Each row was made from one small tree. The marks that hang from a mark follow it in brackets, in alphabetical order. Every link used is in the known rows. Write each row's tree.
In the rows, zero is written as 100.
Known rows
N{H}: [96, 97, 103, 92, 102, 100, 103, 107, 93, 102, 100, 98, 105, 98, 105, 110, 114, 95, 98, 109, 89, 94, 89, 90, 107, 101, 102, 100]
H{B N R S}: [91, 77, 114, 82, 62, 124, 101, 128, 91, 110, 101, 80, 85, 70, 101, 79, 100, 111, 96, 84, 95, 88, 114, 81, 114, 119, 82, 118]
H{B R S{V} W}: [95, 86, 113, 62, 72, 132, 95, 130, 90, 116, 112, 86, 70, 64, 103, 69, 109, 121, 92, 83, 102, 83, 128, 98, 105, 105, 74, 124]
H{B N S{V{L}} W}: [101, 92, 112, 69, 72, 130, 85, 128, 95, 108, 106, 83, 63, 69, 113, 87, 101, 126, 109, 101, 96, 91, 112, 99, 127, 98, 69, 121]
R{V{A B}}: [122, 94, 107, 92, 114, 113, 95, 117, 94, 88, 93, 85, 94, 103, 101, 115, 103, 122, 124, 108, 103, 106, 104, 98, 124, 100, 102, 109]
B{H}: [98, 103, 97, 92, 96, 90, 105, 107, 86, 100, 101, 112, 90, 108, 99, 111, 109, 104, 109, 96, 99, 104, 106, 107, 101, 96, 99, 102]
R{H}: [101, 101, 98, 102, 107, 97, 101, 108, 98, 101, 109, 102, 100, 88, 104, 108, 116, 115, 99, 101, 93, 98, 99, 104, 101, 107, 101, 104]
A{V{B L{F} S{H{N}}}}: [120, 96, 112, 108, 92, 95, 85, 132, 88, 103, 90, 98, 92, 88, 107, 130, 108, 122, 106, 115, 109, 105, 97, 95, 145, 89, 110, 112]
A{V}: [95, 101, 101, 95, 95, 93, 105, 98, 99, 113, 90, 106, 95, 93, 98, 99, 92, 92, 95, 98, 104, 98, 99, 109, 95, 97, 93, 101]
F{L{V{A S}}}: [120, 86, 115, 107, 120, 101, 87, 124, 101, 106, 101, 78, 110, 108, 93, 106, 106, 106, 99, 107, 98, 107, 90, 111, 127, 82, 105, 87]
F{L{V{A B S{H{R}}}}}: [134, 77, 115, 105, 107, 113, 79, 153, 89, 100, 108, 77, 104, 98, 97, 108, 133, 113, 98, 111, 108, 101, 114, 108, 127, 83, 115, 106]
F{L{V{A B S}}}: [126, 81, 119, 110, 121, 106, 79, 128, 95, 101, 94, 65, 110, 113, 87, 112, 109, 110, 108, 115, 103, 110, 95, 106, 135, 82, 112, 93]
S{H{W} V{A B L}}: [136, 101, 97, 88, 106, 121, 66, 133, 92, 84, 106, 96, 70, 90, 120, 118, 127, 124, 127, 135, 110, 96, 120, 111, 124, 68, 99, 118]
B{H{N S}}: [92, 95, 100, 86, 77, 98, 103, 116, 79, 106, 101, 105, 78, 96, 105, 102, 108, 118, 107, 84, 93, 103, 108, 103, 114, 108, 88, 101]
F{L}: [101, 97, 108, 108, 111, 100, 98, 107, 107, 103, 107, 88, 97, 111, 96, 94, 102, 89, 100, 101, 98, 103, 100, 108, 95, 92, 94, 94]
R{V{B{H{W}} L S}}: [121, 104, 116, 77, 107, 105, 88, 141, 75, 90, 105, 88, 85, 111, 102, 120, 118, 135, 121, 113, 102, 110, 108, 110, 142, 92, 106, 118]
A{V{B{H{R W}} L{F}}}: [113, 93, 113, 89, 82, 105, 94, 144, 68, 106, 84, 96, 71, 88, 109, 124, 114, 104, 101, 107, 113, 90, 107, 100, 130, 86, 96, 117]
F{L{V{S{H{W}}}}}: [119, 101, 104, 87, 102, 102, 93, 139, 94, 115, 122, 93, 92, 94, 96, 99, 128, 115, 81, 95, 94, 99, 97, 118, 111, 87, 96, 96]
H{B N W}: [96, 100, 102, 74, 71, 113, 96, 115, 94, 108, 104, 83, 75, 78, 98, 91, 93, 111, 108, 98, 88, 90, 94, 85, 117, 114, 76, 112]
L{F V}: [108, 94, 101, 103, 95, 102, 112, 112, 92, 115, 90, 103, 103, 86, 99, 118, 103, 111, 80, 82, 101, 101, 82, 94, 117, 105, 97, 91]
B{H{N R{V} S W}}: [98, 97, 105, 55, 66, 119, 111, 148, 69, 109, 115, 101, 61, 77, 117, 90, 119, 134, 97, 69, 92, 93, 115, 108, 121, 122, 74, 116]
S{V{A B{H{N}}}}: [112, 98, 98, 84, 93, 105, 84, 116, 80, 92, 99, 101, 75, 103, 106, 117, 108, 128, 137, 110, 109, 110, 114, 108, 133, 94, 93, 110]
R{V}: [104, 104, 104, 86, 105, 106, 112, 109, 100, 101, 105, 103, 96, 97, 103, 101, 101, 116, 101, 88, 99, 105, 101, 106, 105, 111, 93, 105]
V{B S{H}}: [116, 98, 105, 102, 105, 98, 85, 118, 91, 95, 107, 96, 105, 104, 94, 109, 120, 122, 107, 112, 105, 108, 114, 98, 116, 92, 121, 110]
H{B N R{V{A}} S W}: [111, 81, 114, 58, 70, 138, 98, 149, 85, 106, 105, 74, 64, 62, 111, 85, 104, 133, 110, 85, 87, 84, 110, 87, 134, 118, 68, 123]

Which tree is each row?
[112, 96, 100, 88, 88, 118, 90, 127, 90, 98, 115, 108, 88, 84, 107, 95, 130, 119, 101, 100, 119, 97, 134, 108, 100, 98, 103, 123]	S{H{R} V{B}}
[109, 102, 109, 71, 85, 120, 101, 141, 96, 100, 113, 85, 72, 65, 113, 110, 113, 139, 113, 105, 83, 92, 94, 97, 133, 119, 74, 126]	R{H{B N W} V{L}}
[125, 82, 113, 98, 107, 104, 89, 138, 102, 110, 106, 82, 98, 94, 88, 108, 118, 115, 106, 107, 94, 103, 102, 102, 121, 81, 98, 104]	F{L{V{A S{H{B}}}}}
[97, 84, 109, 72, 82, 122, 99, 136, 77, 111, 108, 85, 86, 77, 114, 90, 126, 102, 82, 96, 87, 77, 104, 89, 110, 104, 93, 107]	N{H{R S W}}
[121, 85, 107, 102, 109, 99, 92, 130, 82, 100, 90, 83, 89, 115, 92, 124, 117, 104, 116, 109, 102, 110, 101, 112, 122, 81, 100, 94]	F{L{V{A B{H}}}}
[97, 97, 100, 78, 75, 115, 94, 118, 86, 109, 106, 88, 74, 81, 110, 87, 101, 116, 95, 88, 88, 92, 99, 98, 115, 109, 82, 100]	H{N S W}
[126, 102, 119, 85, 110, 104, 94, 144, 72, 96, 100, 90, 84, 107, 104, 134, 116, 140, 116, 104, 103, 111, 99, 98, 155, 93, 105, 113]	R{V{B{H{W}} L{F} S}}
[92, 82, 115, 55, 75, 133, 99, 137, 83, 119, 112, 83, 75, 62, 107, 80, 121, 116, 90, 93, 91, 77, 118, 89, 113, 105, 76, 124]	N{H{B R S{V} W}}
[104, 104, 93, 72, 67, 111, 96, 126, 93, 107, 114, 97, 69, 72, 103, 97, 112, 118, 107, 99, 87, 89, 104, 88, 109, 108, 77, 117]	S{H{B N W}}
[108, 112, 86, 79, 76, 105, 94, 122, 91, 103, 117, 108, 73, 81, 113, 100, 117, 116, 100, 99, 91, 92, 100, 102, 107, 105, 86, 106]	S{H{N W}}
[133, 88, 103, 100, 106, 103, 82, 132, 85, 98, 97, 93, 106, 96, 96, 122, 125, 127, 107, 114, 105, 105, 105, 102, 132, 86, 120, 104]	L{V{A B S{H}}}
[104, 112, 97, 69, 91, 110, 109, 129, 91, 105, 121, 99, 76, 72, 114, 103, 116, 140, 100, 87, 84, 95, 91, 109, 121, 128, 78, 111]	R{H{N W} V}
[109, 93, 115, 66, 68, 132, 99, 148, 92, 100, 109, 80, 72, 68, 114, 91, 105, 120, 105, 99, 95, 87, 104, 91, 132, 118, 74, 131]	H{B N R{V{L}} W}
[121, 88, 113, 106, 117, 104, 75, 113, 92, 89, 92, 76, 109, 111, 93, 113, 101, 116, 123, 124, 105, 106, 104, 93, 135, 86, 121, 103]	V{A B S}
[134, 84, 121, 122, 124, 107, 70, 125, 91, 84, 84, 74, 108, 110, 103, 136, 102, 119, 123, 131, 108, 107, 94, 83, 156, 74, 123, 103]	V{A B L{F} S}
[119, 104, 111, 68, 83, 116, 92, 148, 93, 99, 118, 92, 77, 77, 109, 106, 116, 141, 114, 106, 89, 98, 104, 97, 138, 106, 85, 128]	R{V{L S{H{B N W}}}}
[97, 103, 97, 71, 65, 106, 99, 133, 73, 104, 112, 104, 71, 87, 111, 96, 115, 110, 101, 91, 96, 91, 107, 102, 117, 113, 84, 111]	B{H{N R W}}
[107, 97, 103, 92, 78, 104, 91, 133, 90, 101, 120, 106, 99, 85, 108, 94, 121, 120, 95, 97, 102, 96, 113, 99, 120, 109, 107, 114]	V{S{H{N R}}}
[118, 91, 112, 119, 108, 108, 88, 115, 93, 90, 85, 85, 100, 101, 104, 127, 103, 107, 108, 116, 108, 103, 95, 85, 130, 88, 111, 105]	V{B L{F}}
[122, 77, 107, 98, 96, 106, 99, 134, 66, 108, 77, 92, 85, 94, 100, 135, 116, 128, 107, 89, 101, 105, 100, 92, 138, 88, 102, 94]	L{F V{A B{H{S}}}}
[131, 91, 101, 104, 107, 98, 94, 131, 88, 108, 99, 107, 104, 87, 103, 132, 120, 130, 95, 96, 100, 103, 91, 95, 136, 86, 110, 95]	L{F V{A S{H}}}
[130, 90, 112, 76, 104, 119, 85, 147, 71, 86, 93, 83, 64, 100, 115, 123, 121, 133, 130, 112, 97, 101, 115, 107, 138, 83, 93, 115]	R{V{A B{H{S W}} L}}
[112, 96, 109, 88, 98, 122, 89, 125, 91, 107, 103, 97, 72, 79, 119, 105, 108, 124, 94, 95, 104, 94, 106, 103, 124, 84, 83, 105]	H{S{V{L{F}}} W}
[107, 89, 108, 78, 69, 112, 97, 152, 70, 111, 108, 80, 72, 93, 100, 99, 125, 108, 92, 91, 100, 97, 103, 110, 125, 108, 85, 104]	F{L{V{B{H{N R W}}}}}
[120, 89, 122, 121, 115, 104, 81, 120, 92, 91, 89, 79, 111, 108, 98, 127, 103, 117, 108, 119, 109, 108, 95, 85, 146, 86, 122, 105]	V{B L{F} S}
[105, 86, 114, 99, 80, 99, 97, 130, 72, 109, 75, 96, 73, 91, 109, 129, 103, 116, 110, 98, 106, 104, 102, 97, 139, 92, 92, 107]	A{V{B{H{N S}} L{F}}}
[143, 103, 108, 90, 117, 112, 86, 149, 89, 92, 110, 100, 83, 89, 120, 134, 122, 140, 113, 113, 95, 99, 96, 99, 148, 80, 100, 110]	R{V{A L{F} S{H{W}}}}
[129, 93, 104, 105, 114, 102, 74, 123, 90, 87, 101, 91, 102, 105, 98, 118, 119, 122, 122, 124, 104, 106, 113, 96, 127, 82, 122, 108]	V{A B S{H}}
[119, 93, 103, 75, 66, 117, 86, 153, 73, 109, 115, 89, 90, 72, 104, 99, 131, 132, 83, 96, 103, 93, 106, 99, 136, 112, 105, 114]	L{V{B S{H{N R W}}}}
[110, 92, 111, 104, 103, 97, 105, 117, 90, 116, 95, 97, 114, 91, 93, 116, 103, 121, 80, 85, 102, 105, 83, 94, 133, 103, 108, 92]	L{F V{S}}
[123, 82, 111, 109, 113, 110, 88, 123, 97, 99, 90, 70, 99, 107, 93, 112, 109, 100, 107, 111, 102, 105, 94, 106, 119, 84, 101, 92]	F{L{V{A B}}}
[126, 83, 105, 108, 105, 109, 95, 120, 85, 102, 78, 85, 101, 92, 98, 132, 104, 116, 103, 102, 105, 103, 86, 86, 137, 93, 106, 93]	L{F V{A B}}
[111, 103, 92, 81, 80, 112, 95, 133, 88, 102, 119, 107, 80, 78, 113, 92, 128, 107, 88, 98, 99, 84, 116, 103, 95, 99, 94, 114]	S{H{R W}}
